Each row was made from one small tree. The marks that hang from a mark follow it in brackets, in the order of their numbers. Every link used is in the known rows. Write each row's tree.
Known rows
K61(K83(K773(K349(K175(K376(K158)))))): [ 1.38  0.20 -1.14  0.45  0.61  3.55  1.34 -1.64 -2.75 -4.79 -0.80 -0.63
 -0.61  1.28 -3.58 -1.74  3.83 -2.44 -0.33 -2.93 -2.00 -4.20 -0.54 -0.54
  1.92  1.39  0.82]
K83(K61 K773(K764)): [ 0.96 -0.83 -4.62 -1.24  0.49  1.55  2.04  0.30  1.87 -2.28  2.70  1.95
  0.38 -1.15 -0.38  0.06  0.74 -0.81 -0.34 -2.44 -2.54 -1.33  0.19 -1.53
  1.52 -0.65  1.13]
K508(K890(K773(K83 K349))): [ 1.18  0.19 -1.25 -0.72  0.31  1.05  2.89 -2.25  0.33 -3.58 -0.70  1.35
  0.79 -3.29  1.08 -0.52  1.74 -0.41  1.06 -0.55 -0.19  2.19 -0.61 -0.37
  2.25  0.12 -0.42]
K890(K508): [ 1.95 -0.52 -0.69 -1.52 -0.23  0.35  3.01  0.88  1.63 -1.40  2.09  1.15
  0.50 -1.85  0.17  0.05  2.67  1.12 -1.06 -2.58 -1.91 -0.15 -0.41  0.56
  2.43  1.48  0.35]
K780(K508(K890)): [ 1.28 -1.44 -0.38 -1.24  0.15 -0.46  2.18 -1.14 -0.12 -2.48  2.23  1.98
  0.36 -3.52  0.06  1.80  1.41  1.42  1.57 -0.88 -0.79  1.33 -0.85 -0.92
  4.02  3.95 -1.85]
K508(K890(K773(K349 K764))): [ 0.91  0.36 -2.68 -0.57  1.56  0.24  2.15 -0.52  0.48 -3.28  2.23  1.06
  1.89 -3.25  0.57 -1.43  1.14  0.06  0.41 -0.38 -2.31 -0.57  0.09 -0.55
  1.67 -0.63 -1.24]
K158(K376): [ 2.21 -1.66 -1.57 -1.55 -0.55 -0.36  2.03 -1.40  0.55 -1.88  0.94  1.47
  0.84 -2.20  1.93 -0.40  1.55  0.51  0.49 -0.68 -1.68 -0.59 -0.48  1.04
  3.45  0.97  0.47]
K175(K349 K376): [ 0.83 -0.99  1.30  0.17  0.65  1.64  0.79 -0.43 -0.51 -3.08 -2.31 -1.09
  0.84  1.41  1.02  2.38  0.31 -0.12  0.61 -3.81  0.08  0.10 -1.22  0.08
  2.49  2.59  0.45]
K83(K773): [ 2.20 -1.76 -2.39 -0.73 -0.42  0.66  2.87 -0.78  1.71 -2.28 -0.17  2.01
  0.47 -0.92 -0.05  0.34  1.63 -0.36  0.29 -2.89 -2.25 -0.70 -0.37  0.25
  3.13  1.20  1.19]
K175(K376(K158)): [ 1.91  0.36  0.22 -0.17  0.11  1.78  1.84 -1.28 -0.57 -4.03 -1.07 -0.19
 -0.22  0.51  1.01  1.01  4.52 -0.53 -1.26 -2.61 -0.94 -1.53  0.26  0.26
  2.49  3.98 -0.35]
K764(K773(K83 K349(K175) K890(K508))): [ 1.85  1.12 -2.35  0.89  0.93  1.80  3.12 -1.58 -0.35 -1.57 -1.23  0.39
  0.21 -4.87 -1.42 -0.14  2.25 -2.31 -2.50 -0.53 -2.13 -0.02 -1.36  1.69
  1.71 -2.38  1.09]
K175(K349(K773(K764 K890)) K376(K158)): [ 1.45  1.28 -0.11  1.29  0.64  4.10  0.53 -2.21 -0.93 -3.73 -1.44 -1.46
  1.15  1.79  0.66  1.65  2.24 -3.19 -3.22 -0.91 -1.71 -3.46  0.29 -0.29
 -0.04 -0.72  0.90]
K764(K773(K83(K61) K349 K890(K508))): [ 0.74  0.22 -3.39 -0.14  1.65  2.74  2.63 -1.17  1.38 -2.57 -0.24  0.52
 -0.15 -3.94  0.81  1.01  2.07 -2.22 -1.88 -1.05 -0.02  0.78 -0.84 -0.05
  2.32 -2.40  1.27]
K61(K83(K773(K349(K175) K890))): [ 1.68 -1.73 -2.81  0.55 -1.67  3.00  1.35 -1.75 -1.98 -2.34 -0.28  0.89
  0.10 -1.68 -4.58 -1.94  1.40 -3.49  0.84 -1.43 -3.02 -2.23 -1.39  0.05
  2.50 -1.59  2.17]
K508(K780 K890(K773)): [ 2.19 -2.68  1.07 -2.25 -0.56  0.08  3.90 -1.48  2.03 -3.68  2.26  2.52
  2.73 -0.38  1.56  1.73  0.32  0.90 -0.11 -1.27 -1.16  0.98  0.34  0.37
  2.57  2.69 -1.49]
K764(K773(K83 K349)): [ 1.44  0.84 -2.39  0.17  2.64  1.02  2.83 -2.48 -0.03 -2.62 -2.72  1.21
  0.06 -4.36  1.92  0.81  2.16 -1.25 -1.24  0.25 -0.56  1.67 -1.11  1.17
  3.90 -0.73 -0.36]
K764(K773(K83 K349(K175) K890)): [ 2.05  0.72 -2.85  1.38  0.58  1.77  2.39 -3.12 -1.57 -2.13 -3.10  0.79
  0.02 -5.04 -1.13  0.04  1.47 -3.32 -1.27  0.52 -1.83  0.75 -1.37  1.65
  2.45 -1.93  0.55]
K780(K508(K890(K773(K83 K349)))): [ 1.44 -0.68 -1.62 -0.36  0.83  0.90  2.49 -2.67 -0.05 -3.66 -0.01  1.60
  0.21 -4.02  0.08  0.50  1.30  0.42  1.53 -0.16  0.01  2.14 -1.01 -1.17
  3.60  1.13 -0.11]
K175(K349(K773(K83)) K376(K158)): [ 1.59  1.68  1.72  0.25  0.99  4.05  1.60 -3.24 -0.90 -4.38 -3.67 -0.89
 -0.08  2.21  1.61  2.07  2.65 -1.85 -2.21 -1.39  0.83 -0.46 -0.12 -0.30
  0.66  0.87  0.60]
K780(K508(K890(K773(K349(K175(K376)))))): [ 1.18 -1.61 -0.48  0.42  1.33  0.20  1.28 -0.77 -1.49 -4.63 -0.15  0.10
  0.93 -0.90 -2.64  0.02 -0.19  0.68  2.82 -1.97 -0.71 -0.57 -1.35 -0.73
  2.31  2.56 -1.20]
K83(K61 K773(K349(K175) K764 K890)): [ 0.91 -0.43 -6.20  0.92 -0.02  2.60  0.57 -0.39 -0.34 -2.58  1.44  0.49
  0.54 -3.12 -3.43 -2.04 -0.20 -3.62  0.40 -1.59 -3.62 -3.01  0.08 -1.21
  0.50 -3.35  1.80]
K780(K508(K890(K773(K349)))): [ 1.68 -1.62 -1.91 -0.72  1.51 -0.14  1.95 -1.38  0.36 -4.14  1.30  1.30
  0.90 -2.98 -0.35 -0.20  0.40  1.07  2.58 -0.97 -0.79  0.08 -0.51 -0.99
  4.02  1.90 -0.99]
K780(K508(K890(K773(K83 K764)))): [ 1.59 -0.19 -1.52 -0.91 -0.20  0.75  3.26 -2.08  0.39 -2.20  2.47  2.52
  0.35 -3.47 -0.17  1.62  1.77  0.90 -0.87  0.23 -1.48  2.17 -1.17 -1.40
  2.30  0.99  0.22]
K780(K508(K890(K773))): [ 2.35 -2.33 -0.76 -1.57 -0.14 -0.46  2.93 -1.34  0.96 -3.38  2.12  2.32
  0.69 -1.59 -0.49  1.11  0.72  1.69  1.87 -1.52 -0.94  0.94 -0.70 -0.94
  3.56  3.31 -0.77]
K508(K780 K890(K773(K349(K175)))): [ 1.97 -1.50 -0.09 -1.19  0.65  0.21  2.85 -1.40  0.07 -4.32  1.63  1.33
  2.75 -2.03 -0.97 -0.91 -0.79 -0.15  0.97 -0.78 -1.89 -0.50  0.51  0.45
  1.76  0.91 -2.00]
K890(K508(K780) K773(K83 K764)): [ 2.33 -0.35 -0.27 -1.51 -0.40  1.86  4.75 -0.65  2.74 -1.56  2.91  2.06
  1.91 -1.23  0.95  1.49  2.13  0.61 -4.92 -0.91 -2.58  0.77  0.04  0.65
  1.18 -1.05  2.11]
K349(K175 K773(K83)): [ 2.53  0.59 -0.76 -0.74 -0.86  1.51  2.67 -2.06 -0.85 -1.66 -1.54  2.27
  0.05 -1.63 -1.65 -0.36  0.87 -1.19 -0.91  0.97 -1.48  1.46 -0.82  0.81
  0.39 -1.18  0.03]
K764(K773(K349)): [ 1.77 -0.13 -2.82 -0.18  3.31  0.01  2.27 -1.26  0.42 -3.10 -1.44  0.90
  0.75 -3.42  1.45  0.10  1.25 -0.63 -0.30 -0.58 -1.30 -0.34 -0.51  1.32
  4.30  0.05 -1.27]

Write each row's tree
[ 2.18  1.39 -1.19  1.29 -0.67  3.14  1.19 -1.80 -1.78 -3.02 -0.54  0.00
  0.74  0.51 -2.16 -0.09  3.13 -3.25 -3.30  0.36 -3.30 -3.65  0.26  0.55
 -1.02 -0.71  0.16] : K349(K175(K376(K158)) K773(K764 K890))
[ 1.43 -0.17 -2.44 -1.55  1.36  1.42  3.15 -1.87  0.91 -2.68 -0.46  2.18
 -0.61 -2.14  1.56  1.99  1.39 -0.84 -1.04 -0.84  0.38  2.54 -0.89 -0.23
  2.80  0.33 -0.17] : K764(K773(K83(K61)))
[ 1.74 -2.57 -1.09 -1.03 -2.49  2.86  3.23 -0.26  1.15 -1.23  2.28  1.59
  0.24  0.06 -2.27  0.42  3.26 -1.37 -1.65 -3.02 -2.55 -1.45 -1.60 -0.10
  2.63 -0.11  3.30] : K61(K83(K773(K890(K508))))
[ 1.47 -2.03  0.04 -1.37  1.10  0.38  2.97 -1.61  1.35 -4.40  1.33  1.53
  2.90 -1.75  1.62  0.45  0.03  0.23  0.65 -0.74 -0.96  0.21  0.57  0.22
  3.02  1.28 -1.73] : K508(K780 K890(K773(K349)))
[ 0.69  1.96 -3.07  0.56  1.01  1.79  1.62 -1.46 -0.85 -1.45 -0.46  0.79
  0.24 -5.32  0.81 -0.51  2.59 -1.30 -1.70  0.73 -1.94  1.15 -0.55 -0.01
  2.35 -1.83  0.51] : K773(K83 K349 K764)
[ 1.94 -1.40  0.89 -0.60 -2.32  2.58  3.84 -1.73  1.78 -1.00  0.72  1.58
  1.36 -2.74  1.18  2.99  2.79 -1.12 -3.86 -0.86 -1.39  1.67 -0.47  1.08
  2.35  0.28  2.07] : K773(K83 K890(K508(K780)))
[ 2.16 -0.07 -2.47 -0.21  0.21  1.57  2.50 -2.16  0.51 -3.10 -2.11  1.13
  0.19 -2.40  0.51 -0.98  1.67 -0.81  0.09 -0.79 -0.77  1.41 -0.49  0.39
  2.78 -0.98  1.61] : K890(K773(K83 K349))
[ 0.68 -0.56 -3.54  2.69  0.01  2.46  0.66 -0.47 -1.19 -2.38 -1.74 -0.45
  1.24 -1.73 -2.87 -0.30  1.08 -3.40 -0.64 -2.10 -3.70 -3.12 -1.25  0.33
  0.75 -1.89  1.93] : K83(K773(K349(K175(K376)) K764 K890))
[ 1.62  0.56 -2.09  0.49 -1.45  2.83  2.23 -2.55  0.14 -0.68 -0.96  2.19
  0.83 -2.81  0.28  1.25  2.11 -2.82 -3.16  2.26 -2.28  1.31 -0.85  0.51
  0.61 -3.13  1.47] : K349(K773(K83 K764 K890))
[ 1.53  1.27 -1.72 -0.45  0.18  1.84  2.59 -1.74  0.37 -1.08 -0.24  2.43
  0.66 -2.38  0.82  0.70  1.93 -1.05 -2.84  1.95 -1.83  1.44 -0.67  0.25
  0.74 -2.31  0.29] : K349(K773(K83 K764))
[ 0.49  0.37 -3.12 -0.66  0.71  2.25  1.15 -1.38 -0.18 -3.01 -0.73  0.76
 -0.62 -3.56  0.68 -0.43  1.31 -1.33  0.84 -0.73  0.51  1.92 -0.21 -1.11
  2.61 -0.66  0.32] : K773(K83(K61) K349)
[ 1.95 -1.73  1.47 -1.90 -1.16  1.10  4.44 -2.76  1.60 -3.24  0.89  2.84
  1.99 -1.35  1.95  2.44  1.09  0.33 -1.11 -0.43 -0.38  3.02 -0.15  0.17
  2.22  1.99 -0.57] : K508(K780 K890(K773(K83)))
[ 1.56 -0.88 -2.81 -0.61 -0.31  2.41  2.78 -2.56  0.83 -2.28 -1.19  1.96
 -0.45 -2.63  1.07  2.56  1.58 -2.56 -1.42 -0.50 -0.02  2.33 -1.07  0.07
  2.64 -0.56  1.02] : K764(K773(K83(K61) K890))
[ 1.82 -0.88  0.40 -0.12  0.12  1.12  1.53 -0.33 -0.88 -2.75 -2.05  0.95
  0.90  1.68 -1.76  0.47  0.27 -0.60  0.10 -0.84 -1.27 -0.50 -1.14  1.01
  0.40  0.68 -0.84] : K349(K175(K376) K773)
[ 0.57  0.21  0.45  0.35  1.88  2.24  0.62 -0.27 -0.23 -2.61 -1.37 -0.56
  1.79  2.02  0.95  2.02 -0.47 -0.78 -1.37 -1.12 -1.00 -1.10 -0.97 -0.06
  0.42 -0.82  0.09] : K175(K349(K773(K764)) K376)
[ 1.19 -0.52 -4.93  1.52  0.14  2.03  1.36 -1.15  0.62 -1.85 -0.28  0.73
  1.21 -3.84 -0.57 -0.63  1.69 -3.00 -0.95 -1.11 -3.76 -2.41 -0.24  0.02
  2.48 -2.53  2.12] : K83(K773(K349 K764 K890))
[ 1.51  0.45 -4.49  1.22  0.05  1.96  2.06  0.54  0.52 -1.27  1.93  0.13
  1.12 -3.81 -3.41 -2.14  1.65 -2.33 -1.80 -2.19 -5.02 -3.93 -0.34  0.18
  0.42 -3.30  2.48] : K83(K773(K349(K175) K764 K890(K508)))
[ 1.27  0.08 -2.32  1.15 -1.18  2.58  1.45 -2.73 -0.78 -1.85 -2.75  0.59
  0.06 -4.84  0.47  0.28  2.57 -2.83 -0.49  0.18 -0.91  1.62 -0.83  0.58
  3.09 -1.06  1.65] : K773(K83 K349 K890)
[ 0.06 -0.34 -2.09  0.89  0.84  2.73  0.91  0.07 -2.54 -2.62  0.21  0.03
  0.57  0.12 -3.86 -1.10  1.57 -2.02 -0.40 -1.90 -2.98 -2.71 -1.98 -0.50
  1.34 -1.16  1.15] : K61(K83(K773(K349(K175(K376)) K764)))
[ 3.05 -2.46  0.46 -2.24 -0.33  0.64  4.44  0.01  3.33 -2.75  2.73  1.87
  2.24  0.71  0.61  0.98  1.02  1.42 -2.22 -2.63 -2.09 -0.57  0.43  1.10
  2.41  1.29  1.08] : K890(K508(K780) K773)
[ 1.75  1.53 -1.04  0.92  1.25  1.89  0.75 -1.20 -2.40 -4.62 -1.68 -1.30
 -0.20 -0.99 -1.44 -1.59  3.43 -1.55 -0.13 -2.12 -1.64 -3.07  0.45  0.36
  1.60  2.17 -0.87] : K773(K349(K175(K376(K158))))
[ 1.05 -2.39 -2.89 -1.03 -0.67  2.85  3.05  0.48  3.44 -1.84  4.62  1.62
  2.04 -0.90 -0.33  2.00  0.80 -1.58 -3.40 -2.65 -3.16 -2.26  0.58 -0.84
  1.04 -1.55  2.46] : K83(K61 K773(K764 K890(K508(K780))))
[ 0.48 -0.85 -6.10  0.65  0.51  2.74  0.71 -0.54  1.00 -2.72  1.09  0.65
  0.73 -2.99 -0.83 -0.74  0.63 -3.28 -0.02 -1.66 -2.67 -2.33  0.15 -1.42
  1.77 -2.94  2.00] : K83(K61 K773(K349 K764 K890))
[ 1.29  1.45 -2.97 -1.16  0.05  2.44  1.75 -0.98 -0.70 -1.72  1.32  2.18
  0.00 -1.74 -2.09 -0.68 -0.05 -1.65 -1.50  1.46 -1.69  0.91 -0.25 -0.97
 -1.21 -3.08  0.02] : K349(K175 K773(K83(K61) K764))
[ 1.28 -2.50 -0.60 -0.99 -1.78  3.39  3.78 -0.37  1.58 -0.86  4.47  1.97
  2.04 -0.31 -1.48  1.91  2.61 -1.63 -4.54 -1.56 -3.84 -2.14 -0.83  0.10
  2.09 -1.28  2.92] : K61(K83(K773(K764 K890(K508(K780)))))
[ 2.14 -2.42  0.47 -0.90 -1.67  1.59  3.31 -0.45  2.05 -1.45  2.04  1.28
  2.05 -1.74  0.71  2.29  1.93 -0.47 -2.85 -1.68 -2.27 -0.36  0.04  1.29
  2.70  1.03  1.15] : K773(K890(K508(K780)))
[ 0.47 -0.66 -3.27  0.26 -0.32  3.35  2.05  0.17  0.33 -1.17  2.89  0.54
  0.81 -2.29 -2.41 -1.07  3.31 -2.32 -2.40 -1.57 -3.68 -2.97 -1.22 -0.46
  2.11 -3.16  3.02] : K61(K83(K773(K349 K764 K890(K508))))
[ 2.88 -1.30 -0.73 -1.16  0.81  0.82  3.34  0.14  1.41 -3.33  2.11  0.65
  2.29 -0.87 -1.88 -1.57 -0.11  0.43 -1.18 -2.11 -2.84 -2.04  0.62  1.22
  1.58 -0.60  0.53] : K890(K508(K780) K773(K349(K175)))
[ 0.30 -0.23 -5.75 -0.32  2.07  1.85  1.06  0.24  1.25 -3.04  1.79  0.90
  0.49 -2.54 -0.34 -1.26  0.40 -1.53  0.35 -2.01 -2.35 -2.10  0.41 -1.65
  1.98 -2.08  0.90] : K83(K61 K773(K349 K764))
[ 0.94  0.55 -2.70 -0.02  1.37  0.98  2.37 -2.14 -0.31 -2.98  1.55  1.53
  0.57 -4.91 -0.06  0.33  1.48  0.23 -0.08  0.77 -1.29  1.49 -0.86 -1.55
  2.68 -0.40 -0.02] : K780(K508(K890(K773(K83 K349 K764))))
[ 0.33 -1.47 -3.25  0.38  1.38  2.02  0.53  0.46 -0.38 -4.34 -1.24 -0.25
  0.24  0.52 -2.51 -0.74 -0.43 -1.68  2.35 -3.97 -0.90 -2.13 -0.64 -1.10
  1.19  0.16  0.61] : K83(K61 K773(K349(K175(K376))))
[ 1.32  1.58 -3.49  0.42  1.17  0.52  0.98 -0.06 -1.75 -1.72  1.10  0.36
  0.83 -4.54 -2.10 -2.41  0.88 -1.08 -0.34 -0.05 -3.71 -1.58 -0.10  0.38
  1.43 -1.51 -0.61] : K773(K349(K175) K764)
[ 2.19  1.99 -2.57  1.01  1.51  2.03  1.33 -0.97 -1.61 -4.82 -0.17 -1.04
  0.52  0.00 -2.08 -2.60  2.98 -1.58 -1.58 -1.80 -3.20 -4.24  0.68  0.11
  0.27 -0.03  0.27] : K890(K773(K349(K175(K376(K158))) K764))
[ 0.63  0.94 -3.11 -1.15 -0.15  2.14  1.96 -0.79  0.17 -1.51  1.76  1.72
 -0.45 -3.10  0.50  0.69  1.78 -0.95 -1.47 -0.36 -1.10  1.93 -0.35 -1.36
  1.22 -0.76  0.73] : K773(K83(K61) K764)
[ 0.93 -1.19 -4.43 -0.71 -0.79  2.50  2.46  1.07  2.86 -1.43  3.91  1.25
  0.65 -1.45 -1.16  0.36  1.77 -1.58 -1.95 -3.23 -3.22 -2.32 -0.06 -1.32
  0.63 -1.91  2.83] : K83(K61 K773(K764 K890(K508)))
[ 1.81 -1.24 -3.79  0.61 -1.47  1.77  2.34 -1.05  1.24 -1.08  0.63  1.77
  1.01 -2.34 -0.59  0.63  1.99 -2.28 -1.64 -1.59 -3.95 -1.62 -0.54  0.15
  2.02 -1.10  2.43] : K83(K773(K764 K890))
[ 0.58 -0.40 -3.44 -0.29  0.99  2.36  1.60 -0.63 -0.75 -2.08  1.71  1.17
  0.55 -2.01 -1.58 -1.35  2.23 -1.59 -0.81 -0.83 -3.02 -1.99 -1.04 -0.72
  3.00 -1.87  1.35] : K61(K83(K773(K349 K764)))
[ 1.28 -0.79 -0.27  0.30 -0.72  2.89  2.86 -1.83  1.07 -1.76 -0.17  0.56
  1.56 -4.14  1.15  1.76  2.45 -1.82 -3.10 -0.39 -1.24  0.95 -0.28  1.03
  2.76 -1.11  1.76] : K773(K83 K349 K890(K508(K780)))
[ 2.22  0.14 -2.70  0.63  1.57  0.79  2.62 -0.30  0.04 -2.06  0.14  0.12
  0.87 -3.95 -1.86 -0.92  1.46 -1.72 -1.50 -1.33 -2.96 -2.02 -0.79  1.81
  2.07 -1.57  0.21] : K764(K773(K349(K175) K890(K508)))
